Every row comes from one small tree of marks. The marks that hang from a mark follow it in brackets, in alphabetical order. Every link used is in the known rows. Which tree was each row made from?
Known rows
F(T W): [-0.755,2.845,-0.319,2.612,2.204,-0.494,-1.696,1.886,-2.295,-1.591,0.229,-1.792,-2.988,2.305,1.342,-1.884,-2.964,0.438,-1.658,1.031,-2.365]
W(X): [-1.433,-0.208,0.464,-4.305,3.670,-3.027,-0.034,1.328,-1.073,0.994,-1.706,0.334,-1.430,1.014,-0.779,0.142,-0.520,1.137,-0.784,1.745,-0.894]
T(F(W(X(U))) V(J(K))): [1.124,1.680,-0.914,2.606,6.013,-1.450,-1.208,4.595,-4.365,-1.081,-1.209,-4.552,-3.313,3.007,-0.795,-0.221,-2.776,2.436,-1.801,3.232,-5.369]
X(W): [-0.139,1.472,-0.672,-2.708,4.931,-1.655,0.289,3.644,-0.707,-1.866,-1.105,-0.368,-1.441,1.073,-0.401,-0.841,-0.753,1.557,0.449,-1.302,0.053]
F(W(X(U))): [0.220,1.107,-0.283,-1.660,5.165,-1.392,-0.407,3.892,-1.846,0.169,-0.917,0.464,-2.722,2.064,-0.796,-0.982,-1.471,0.990,-1.320,2.303,-2.750]
V(J(K(M)) T(F(W(X)))): [-4.941,2.910,0.175,1.688,4.776,-2.094,-0.044,4.885,-3.193,0.839,-1.105,-5.307,-2.715,1.249,2.034,0.399,-2.723,2.352,0.195,-1.677,-3.081]
V(T(F)): [-2.541,0.386,-0.384,1.484,1.601,-1.828,-0.189,1.626,-2.432,-0.550,-0.554,-2.562,-2.723,1.079,0.471,0.294,-2.382,1.638,1.277,-1.565,-1.637]
T(V): [1.750,0.355,-1.395,0.494,1.615,-1.163,-0.895,1.242,-1.642,-0.887,-0.712,-2.174,-1.718,2.077,-0.036,-0.115,-1.188,1.352,-0.131,2.125,-1.863]
W(F(T(V(J))) X): [0.507,0.793,-0.502,-0.767,5.180,-2.845,-0.572,2.705,-2.247,0.319,-1.817,-2.604,-1.146,2.102,1.025,-0.682,-1.012,0.400,-2.992,0.734,-1.912]
J(K): [-5.464,1.645,0.964,-0.925,2.279,-1.216,-0.577,-0.410,0.547,-2.038,0.165,-1.352,-0.782,2.295,-0.573,1.187,-1.517,1.205,-0.060,1.645,-0.339]
V(J(K) T(F(W(X(U))))): [-4.279,2.021,0.426,0.103,5.391,-2.235,0.158,4.973,-3.472,0.328,-0.661,-6.141,-3.413,1.331,0.661,0.970,-3.272,2.596,0.047,-1.384,-3.632]
M(K): [-4.884,1.244,1.184,0.090,2.016,-1.875,-0.863,0.858,0.642,-0.991,-0.594,1.523,-1.560,0.503,-1.721,-0.731,-1.596,1.858,1.426,-0.578,-0.129]
F(T): [-0.736,1.891,0.164,0.358,0.070,-1.080,-1.681,-0.612,-1.518,-1.023,-0.185,-2.933,-1.946,1.431,0.865,-0.866,-2.171,0.900,-0.297,0.303,-1.026]
K(J M): [4.294,2.437,0.040,0.779,0.033,-0.374,-0.352,1.574,-0.567,0.688,-1.576,-1.322,-1.146,0.458,1.487,-1.715,0.312,1.438,2.335,-1.580,-1.175]
T(F(W(X(U(R)))) V(J)): [3.140,1.062,-1.770,3.106,5.279,-1.429,-1.429,5.097,-4.577,-0.911,-1.927,-4.483,-4.812,2.443,-0.153,-0.556,-2.142,2.377,-1.041,2.727,-5.846]
F(T(V) W(X(U))): [1.871,1.654,-0.552,-0.373,4.565,-0.840,-1.608,3.428,-3.895,-0.113,-0.483,-3.790,-3.530,2.206,0.087,-1.825,-3.255,1.153,-2.984,3.684,-3.896]
F(T(V(J)) W(X(U))): [2.252,2.203,-0.566,-0.462,5.005,-1.171,-1.495,4.480,-4.338,0.472,-0.797,-5.164,-3.766,1.942,0.597,-1.692,-3.216,1.491,-2.815,2.728,-4.427]
F(W(X)): [-1.276,1.073,-0.240,-0.841,5.071,-1.951,-0.192,3.610,-1.611,-0.113,-0.968,1.370,-2.447,2.038,-0.057,-0.922,-1.368,0.649,-1.648,2.005,-2.137]
V(T): [-2.856,0.342,-0.323,-0.964,1.350,-1.882,0.257,1.771,-1.377,0.246,-0.309,-2.417,-2.264,0.715,0.999,0.451,-1.917,1.303,1.298,-1.839,-0.604]
F(T(V)): [1.011,1.491,-0.578,0.900,0.413,-0.891,-1.840,-0.062,-2.369,-1.091,-0.265,-4.421,-2.177,1.751,0.902,-0.950,-2.522,1.119,-0.930,1.627,-1.809]

Write each row's tree
[0.684,2.420,-0.136,-0.652,5.441,-1.143,-1.496,4.180,-4.016,-0.004,-0.499,-5.629,-3.521,2.269,0.445,-1.290,-3.475,1.561,-3.127,3.231,-4.349] -> F(T(V(J(K))) W(X(U)))
[2.253,0.455,-0.873,-1.635,5.116,-1.842,-1.221,3.337,-2.224,0.135,-2.221,-4.621,-3.332,1.978,0.486,-0.306,-0.802,1.021,-1.913,1.326,-3.268] -> W(F(T(V(J))) X(U(R)))
[2.799,1.882,-1.928,5.396,4.097,-1.169,-1.374,4.304,-4.306,-1.573,-1.128,-3.543,-3.385,2.885,0.390,-0.926,-2.369,1.943,-0.903,1.601,-5.019] -> T(F(W) V(J))
[-5.033,1.942,0.423,0.872,3.363,-2.363,0.101,3.250,-2.672,-0.196,-0.505,-6.179,-2.708,1.121,1.195,1.406,-2.847,2.515,0.931,-2.425,-2.494] -> V(J(K) T(F))
[3.275,1.628,-1.213,-2.517,6.178,-0.545,-0.019,4.970,-0.724,-1.848,-1.094,-1.456,-1.289,2.069,-1.301,-1.178,-0.391,1.608,0.503,-1.670,-1.146] -> X(U W(F))
[2.670,1.148,-1.718,-2.063,5.909,-0.230,-0.506,5.266,-0.356,-2.772,-1.751,-2.559,-3.850,1.676,-0.586,-0.579,0.030,1.753,1.234,-1.357,-1.804] -> X(U(R) W(F))
[-2.079,0.233,-0.618,0.827,3.445,-1.580,-0.372,3.523,-2.977,-0.417,-1.028,-2.979,-4.691,1.156,0.294,0.090,-2.589,1.803,0.715,-0.349,-3.098] -> V(T(F(W(X(U(R))))))
[-5.332,2.024,0.456,0.702,5.328,-2.611,0.304,4.758,-3.371,0.118,-0.677,-5.500,-3.233,1.304,1.153,0.958,-3.191,2.331,-0.261,-1.601,-3.178] -> V(J(K) T(F(W(X))))
[1.072,1.894,-1.324,-0.145,5.668,-1.365,-0.184,4.110,-1.326,-2.672,-1.015,-1.736,-1.165,1.936,0.560,-1.477,-1.064,0.865,-1.105,-1.529,-0.433] -> X(W(F(T(V))))
[3.531,1.409,-1.887,-1.469,5.603,0.052,-1.088,5.006,-1.355,-2.950,-1.538,-4.692,-4.229,1.744,-0.164,-0.950,-0.841,1.761,0.408,-0.700,-2.336] -> X(U(R) W(F(T(V))))
[-2.582,0.850,-0.630,2.580,2.682,-1.586,-0.219,2.874,-2.788,-0.883,-0.300,-2.001,-3.217,1.504,0.697,-0.224,-2.797,1.454,0.606,-1.216,-2.268] -> V(T(F(W)))
[-5.108,2.405,0.189,2.068,4.442,-2.083,0.047,4.440,-3.067,-0.515,-0.290,-5.680,-3.228,1.497,1.399,0.898,-3.245,2.277,0.323,-2.108,-3.172] -> V(J(K) T(F(W)))
[2.750,2.503,-0.970,-2.096,6.617,-0.409,-0.486,5.215,-1.744,-2.066,-0.792,-4.968,-1.629,2.211,-0.665,-1.046,-1.537,1.987,-0.557,-1.090,-1.962] -> X(U W(F(T(V(J(K))))))
[0.255,2.085,-0.956,-0.455,5.549,-1.496,-0.117,3.854,-0.905,-2.611,-1.006,-1.046,-1.007,1.852,0.618,-1.484,-0.926,0.747,-0.801,-2.190,-0.036] -> X(W(F(T)))
[0.118,0.869,-0.654,2.417,4.125,-1.183,-1.374,2.792,-2.669,-1.624,-1.536,-0.426,-4.152,2.345,-0.902,-0.651,-1.714,1.583,-0.355,2.172,-3.953] -> T(F(W(X(U(R)))))
[-2.785,0.484,-0.316,1.223,3.598,-2.078,0.010,3.180,-3.023,-0.170,-0.689,-1.813,-3.243,1.318,0.418,-0.158,-2.742,1.505,0.031,-0.696,-2.348] -> V(T(F(W(X))))
[-1.236,1.258,-0.702,0.669,4.464,-2.245,-0.141,5.724,-3.906,0.763,-1.524,-5.818,-5.092,0.700,1.376,0.415,-2.467,2.505,0.988,-2.191,-4.219] -> V(J T(F(W(X(U(R))))))
[-0.326,3.240,-0.666,2.918,3.469,-0.564,-1.709,3.270,-3.379,-1.548,0.198,-5.006,-3.202,2.563,1.648,-1.388,-3.584,1.068,-2.422,1.882,-3.584] -> F(T(V(J(K))) W)
[4.146,1.888,-1.358,-1.845,5.863,-0.293,-0.585,4.720,-1.722,-2.052,-0.883,-3.586,-1.627,2.094,-0.858,-1.590,-1.231,1.662,-0.378,-0.931,-1.733] -> X(U W(F(T(V))))
[-0.044,3.846,-0.868,3.632,3.049,-0.175,-1.943,3.343,-3.240,-1.050,-0.144,-4.923,-2.922,2.480,2.246,-1.763,-3.245,1.085,-2.120,1.806,-3.499] -> F(T(V(J(K(M)))) W)
[-0.554,3.034,-0.319,0.849,4.939,-1.293,-1.516,3.950,-3.762,0.217,-0.857,-4.621,-2.942,2.079,1.744,-1.620,-3.089,1.149,-3.191,2.905,-3.649] -> F(T(V(J(K(M)))) W(X))
[0.432,1.647,-0.489,0.453,4.437,-1.444,-1.404,3.094,-3.662,-0.450,-0.553,-2.884,-3.261,2.145,0.740,-1.743,-3.186,0.792,-3.325,3.425,-3.290] -> F(T(V) W(X))
[1.317,2.950,-1.114,3.135,3.054,-0.653,-1.748,3.507,-3.658,-1.113,-0.093,-4.610,-3.429,2.339,1.847,-1.797,-3.266,1.026,-2.121,1.393,-3.649] -> F(T(V(J)) W)
[3.295,2.131,-1.015,-2.141,5.716,-0.349,-0.549,4.476,-1.309,-1.996,-0.870,-2.875,-1.570,1.979,-0.817,-1.577,-1.090,1.570,-0.044,-1.583,-1.353] -> X(U W(F(T)))
[0.714,2.827,-1.478,5.816,4.300,-0.738,-1.619,4.010,-3.776,-1.698,-1.041,-4.023,-2.744,3.184,0.672,-0.715,-2.464,2.111,-1.008,2.236,-4.731] -> T(F(W) V(J(K(M))))
[0.377,2.271,-1.096,3.893,5.616,-1.454,-1.269,4.445,-4.137,-0.823,-1.579,-3.829,-2.751,2.863,0.329,-0.629,-2.361,2.127,-1.762,3.003,-4.814] -> T(F(W(X)) V(J(K(M))))
